What can hang from each mark:
gado: favugib
tipa: kamop
reku: gado kamop kiti
rofev: tugolap
tugolap: delel fufim reku tipa
delel: lafu
gemo: delel
lafu: rofev
kamop: reku
kiti: reku
fufim: kamop tugolap

Each row was made from one small tree. The marks that hang from a mark follow it in brackets, in alphabetical order. Every link used is in the known rows. Write each row's tree.
Known rows:
delel{lafu{rofev}}: [ 15   5   8  -4   3  -7 -29  11 -30 -14  -6   4  11   3  16  11  26  -1
  21  -6  -6  17  -8  -2  21   0  15]
delel{lafu{rofev{tugolap{reku{kiti}}}}}: [ 34  15   0  -2   6 -10  -4  35 -22   1 -17  22   8  16  12   7  11  15
  20 -15  -2  -1  27  -7  -3 -12  -3]
fufim{tugolap}: [ -5 -10   0  -4  -8  -3 -14  30  -6 -31  -3 -14  -3   1  -4   1  11   9
  13   8  -5  12  22  -5   4  12  15]
reku{gado kamop kiti}: [ 19 -21  -5  -6   1 -19  21 -18 -38 -10  -6 -41 -18   2   1   8  -6  23
   6 -16   4 -11  24 -10  -7   2 -10]
gemo{delel{lafu}}: [ 20   1  -4   1  -5  -7  -6  -9 -27  20 -12   3   8  -4  -6  17  18 -16
  30   2 -23  10  31   3  19  -2  18]
tipa{kamop{reku{gado}}}: [ -7   4   3   9  -6  -2  -5 -24 -21 -26   7  -6   5  27  15  -7  10  26
  -3  12   9 -15  16  11  -6 -11   0]
fufim{kamop}: [  8 -15   0   5  -5  -7  -7  11 -13 -36   1  -3  -4  12 -16  -1  -5  23
   5  -2  -4   7   7  -1  12  16  21]
delel{lafu{rofev{tugolap{fufim tipa}}}}: [ -1  14   5  -2   3   7 -48   1  36  27  10   5  19 -35  -1   7  10 -10
   2   6 -15  17 -40 -15  20  -8  11]
kiti{reku{gado}}: [-11  -5  -6   2   2  -1 -13 -27 -17  14   4 -11  -2  17   8  -1   4  13
   3   8   5  -8 -26   5  -5   1  -7]
kiti{reku}: [-12  -5  -6   1   1  -3 -11   6 -15  -6   7   4   4  19   1  -4   7   9
  12   9   1  -5 -22   6   1  10   2]
tugolap{delel reku{gado}}: [  7   2   2   0  -3   4  14 -17  -3  12 -12  -3  -4  15   5   1  -2 -10
  -6  -2   7  -9 -27  16  -9  -3  -7]
rofev{tugolap{fufim tipa{kamop}}}: [-10   3   2   9  -6   6 -41   1  46  -1  16   3  17 -24 -11 -12 -20  13
  -7  19  -9   0 -18  -9  14  -6  14]
reku{gado}: [  9 -12  -1  -1  -6  -4 -18 -16 -16  -3  -7 -31  -4   8   3   8   8  12
   6   6  -2   0 -28  -2   5   1   3]
delel{lafu}: [ 14  -1   0  -5   3  -5 -10  11 -26 -18  -6   1  15  -2   7  12  11   5
  19  -5  -5  15   6  -3  18   0  13]
tugolap{fufim{kamop{reku{gado}}} tipa}: [-36  -4  -1   7  -2   8   8 -47  34  22  26 -12   5  -4 -11  -2  -4  -5
 -20  13  -2  -4 -24  16 -10   8  -4]
tipa{kamop{reku{gado kiti}}}: [  2  -4   3   0  -9 -16  19 -17 -25 -21  -2  -7   3  29  16  -3  -3  29
   2   2   8 -20  47  10 -18  -9  -8]
lafu{rofev{tugolap{delel fufim}}}: [ -4  -2  11  -3 -12   6 -48  27  41  16   0   7  -9 -11 -12  -3   2  -7
  -4   8  -8   0 -42 -22  11   3  17]
tipa{kamop}: [ 12  -4   4   8  -9  -6 -22  10 -17 -39   0   0  10  14   6  -5  -4  26
  10   6  -4  -1  11   4  14   2  18]
kiti{reku{gado{favugib} kamop}}: [-15 -18 -15   6  12   3   0  -3 -42 -22   3 -13 -24  18  19  -9   0   1
  -9   5  14 -10 -16 -15  -2  15 -25]
fufim{kamop{reku{gado kiti}} tugolap{delel}}: [-17  -7   5 -13  -6 -12  51  -4   2 -16  -7  -1 -21   9 -16  -2 -12   5
 -11 -14  12   4  78   4 -31   5   3]
tugolap{delel fufim reku}: [-12   1   4   0  -5   8   2   5  29  16   1  21   4  10   0  -3  -9 -28
  -2   5  -4 -16 -31  21  -5  13   0]
kamop{reku{gado kiti}}: [ -2 -12  -2  -9  -9 -16  24  -8 -23  -1  -8 -24  -5  29   7   7   9  13
   3  -1   3 -13  14   8 -22  -1 -13]
rofev{tugolap{delel reku{kamop}}}: [ 11   2  -3   5   5   7  25  23  -2 -13  -5   9 -19   4 -18 -10  -4  14
  -8  -9  13 -15  13 -12  -2  -4  -4]
tugolap{delel fufim{kamop{reku}} tipa}: [-42   0   8  -5  -6   9  21 -16  51  12  23  19   5 -10 -27  -6 -12 -28
 -22   7  -4   5 -19  18  -5  16  10]
delel{lafu{rofev{tugolap{fufim tipa{kamop}}}}}: [ -1  21  10   6   5   7 -54  -4  31  11  15  21  27 -33  11  -3  -1   7
   2   6  -9  13  -6  -9  24 -16  17]

Which tree is each row?
[  0   6   3 -11   3   5 -16  17  34  12  -6  17   4 -30 -10   6 -11  -8
   1   2  -7  10   4 -19  14  -5  15] : rofev{tugolap{delel{lafu} fufim}}
[-12  -7 -10   8  13  -3   6 -39 -32   5  11 -21 -14   9   7  -5   4  18
   0  -1  11 -17  -1  -4  -2   1 -17] : kiti{reku{gado kamop}}
[ 11 -29  -5 -10 -10 -11  -8  26 -32 -23 -26 -26 -16  21  13   5  -9   1
   5   0  -2   3 -14 -12  -7  15 -10] : reku{gado{favugib} kiti}
[ 14  21  -2  10  19   9   4   2  -9   6  11  10   9 -16   6   0  20   6
   1 -12   4   5  -3  -7  13 -15  -8] : delel{lafu{rofev{tugolap{reku{kamop} tipa}}}}
[-15  -8   1  -2  -2   1   1   6  15 -26  11  -9   3 -21 -24  -3  -6   3
  -1   0  -7  29  21   4   6  12  23] : fufim{kamop tugolap{tipa}}
[-12  -5   0  -8   5  -3  49  -7  28  29   9   5   1 -16 -11  -2 -29 -32
  -5 -14   0 -16 -11  20 -14  12 -16] : tugolap{delel fufim reku{kamop kiti} tipa}
[ -7 -22  -6 -10 -12  -9  11  27 -29 -25 -15 -15 -17  39  16   2   4  -3
  -3   5   4  -6   0  -4 -21  14 -20] : kamop{reku{gado{favugib} kiti}}
[ -4  10  -2   1  20   9  32 -43  -1  28   2  10  -1 -14  18   6  -8 -19
  -5 -16  11 -17  10  10  -4  -3 -17] : tugolap{delel{lafu} fufim reku{gado kamop}}
[ -1   1  -5  14   4   3  11 -10  -8 -19  -1  -3 -10  15   4  -4  -2  18
  -2  -3   5  -3  36   9 -15   5   0] : fufim{kamop tugolap{reku{gado}}}
[-16 -16  -4   1 -10   5  -4  16 -25 -31  -8 -15 -15  35  16  -3  19  -6
  -8  17   5  -1 -26  -4  -8  12 -15] : kamop{reku{gado{favugib}}}
[-17   6   8 -17   4   6  -1 -13  40  27   7  11  22 -41  -6  11 -12 -43
   0  -3 -10  23 -32  11  16   2  14] : tugolap{delel{lafu} fufim tipa}
[ 22  -5  -5  -2   7  -6  43   2 -11  13 -15 -11 -26   3  -8  -3 -18  17
 -12 -21  18 -23  33 -13 -19 -12 -19] : rofev{tugolap{delel reku{gado kamop kiti}}}
[ 30  21  -4  15  -1   4 -19   8 -17  38 -13  26   5  11   4   9  31  -7
  21   2 -17  -3  25  -2   9 -13   4] : gemo{delel{lafu{rofev{tugolap{reku}}}}}
[-12  18   1  -8  21   8  52  -3   3  -4   5  15   8 -35  -1   0   1 -30
  -3 -17  11  17  43  11   0  -3  -4] : fufim{tugolap{delel{lafu} reku{kamop} tipa}}
[-11   5   9 -13  -8  -9  35 -30  11   5   3  -2   9   0  -1  -5 -17  -5
 -15  -4  12  -1  19  22 -18 -15  -5] : tugolap{delel tipa{kamop{reku{gado kiti}}}}
[  3  22  11  -9   7   7  10  -2   5  18   0  30  23 -11  10   7  13 -42
   1  -8   2  21 -41  25   9  -6   2] : tugolap{delel{lafu{rofev}} reku tipa}
[ 14 -30 -10  -5  -1 -14  13  15 -46 -29 -15 -35 -28  13  12   2 -10   6
   1 -10   6  -4  10 -21  -5  14 -19] : reku{gado{favugib} kamop kiti}
[  5   5  -6   6  -1  10  -4  17  20   5   4   0  11   2 -14  -5   2   4
   0   9  -2   2 -36   4   0  -4  -2] : rofev{tugolap{reku tipa}}
[ -2  -4 -11   7   0  17 -17  20   9  -3  -8 -11  -7   6   6  -9  -3 -10
 -17  16   1   6 -54 -10  -5  -1 -19] : rofev{tugolap{reku{gado{favugib}} tipa}}
[ 29  11   0   6  -6  -2 -36   8 -16  27 -14   8  -1  -6  -8  11  32  -1
  23   4 -22  11  27 -19  23 -13  19] : gemo{delel{lafu{rofev{tugolap}}}}
[-38   4   8 -10  -5   5  37   4  32 -17  14  14  -3 -13 -30  -8   1 -18
 -16   1   6  25  36  13 -10  11  17] : fufim{kamop{reku} tugolap{delel tipa}}
[ 15  22   9   5   4   3 -41   6   4 -15   6  15  25 -24   6  -2   7  19
   5   0  -1  24   8 -10  28 -22  19] : delel{lafu{rofev{tugolap{tipa{kamop}}}}}
[ 23   1   3  -2   2  -8  23  33 -11  -3 -12  10 -22  11  -7  -7  -3  11
   0 -22  11 -17  27 -12 -10  -3  -7] : lafu{rofev{tugolap{delel reku{kamop kiti}}}}
[-11   5   9   0  -7   9 -28   2  61  10  12  14  11 -33 -18 -12 -29  -4
 -16  13  -4   6 -19  -5  12  -8  18] : rofev{tugolap{delel fufim tipa{kamop}}}
[  5 -10 -10   5   7  -9  25 -26 -11  21   1 -18  -9  14  14   0 -15   8
   1 -11   2 -37  10   7 -21   7 -26] : tugolap{fufim reku{gado kamop kiti}}
[-16   6  -1  -2  11  11  43 -29  11   9   7 -14  -9 -24  -3  -4  -2 -26
 -18  -7  16   4  10  10 -13  -4 -15] : fufim{tugolap{delel reku{gado kamop} tipa}}
[-13  18  16   1 -10   8 -12  13  29 -11  13  25   6  -2 -11 -16   9   2
 -17   9  10   7  -9   0   5 -18  14] : lafu{rofev{tugolap{delel tipa{kamop{reku}}}}}
[ 25  21   0   8   6   4 -23  26 -16  -4  -8  23  10  11  14   3  24  15
  14  -4   0   1   2  -6   9 -12   2] : delel{lafu{rofev{tugolap{reku}}}}
[ 12  10   0   9  -7   3 -47   0  13  55  -4  13   2 -15  -4  11  23 -12
  21   9 -29   0  17 -18  21  -7  17] : gemo{delel{lafu{rofev{tugolap{fufim}}}}}
[ -1 -18 -10   7  -2  -3   5  11  -4  -6  -9   8 -13  30  15  -4 -32  -6
  -8  -2  -2 -17  -3   7 -22  27 -21] : tugolap{fufim{kamop} reku{gado{favugib} kiti}}
[-13  -5  -2   0  -7   9 -36  10  48  20  11 -12   8 -27 -20  -3  -8   0
  -5  20 -16   4 -50 -13  10   4   9] : rofev{tugolap{fufim tipa}}
[  9  -6  -8  -1   8  -9  44 -33 -20  17   2 -28  -1   0   5   4  -8   3
  -2 -15   7 -14  -1  15 -17  -4 -26] : tugolap{reku{gado kamop kiti} tipa}
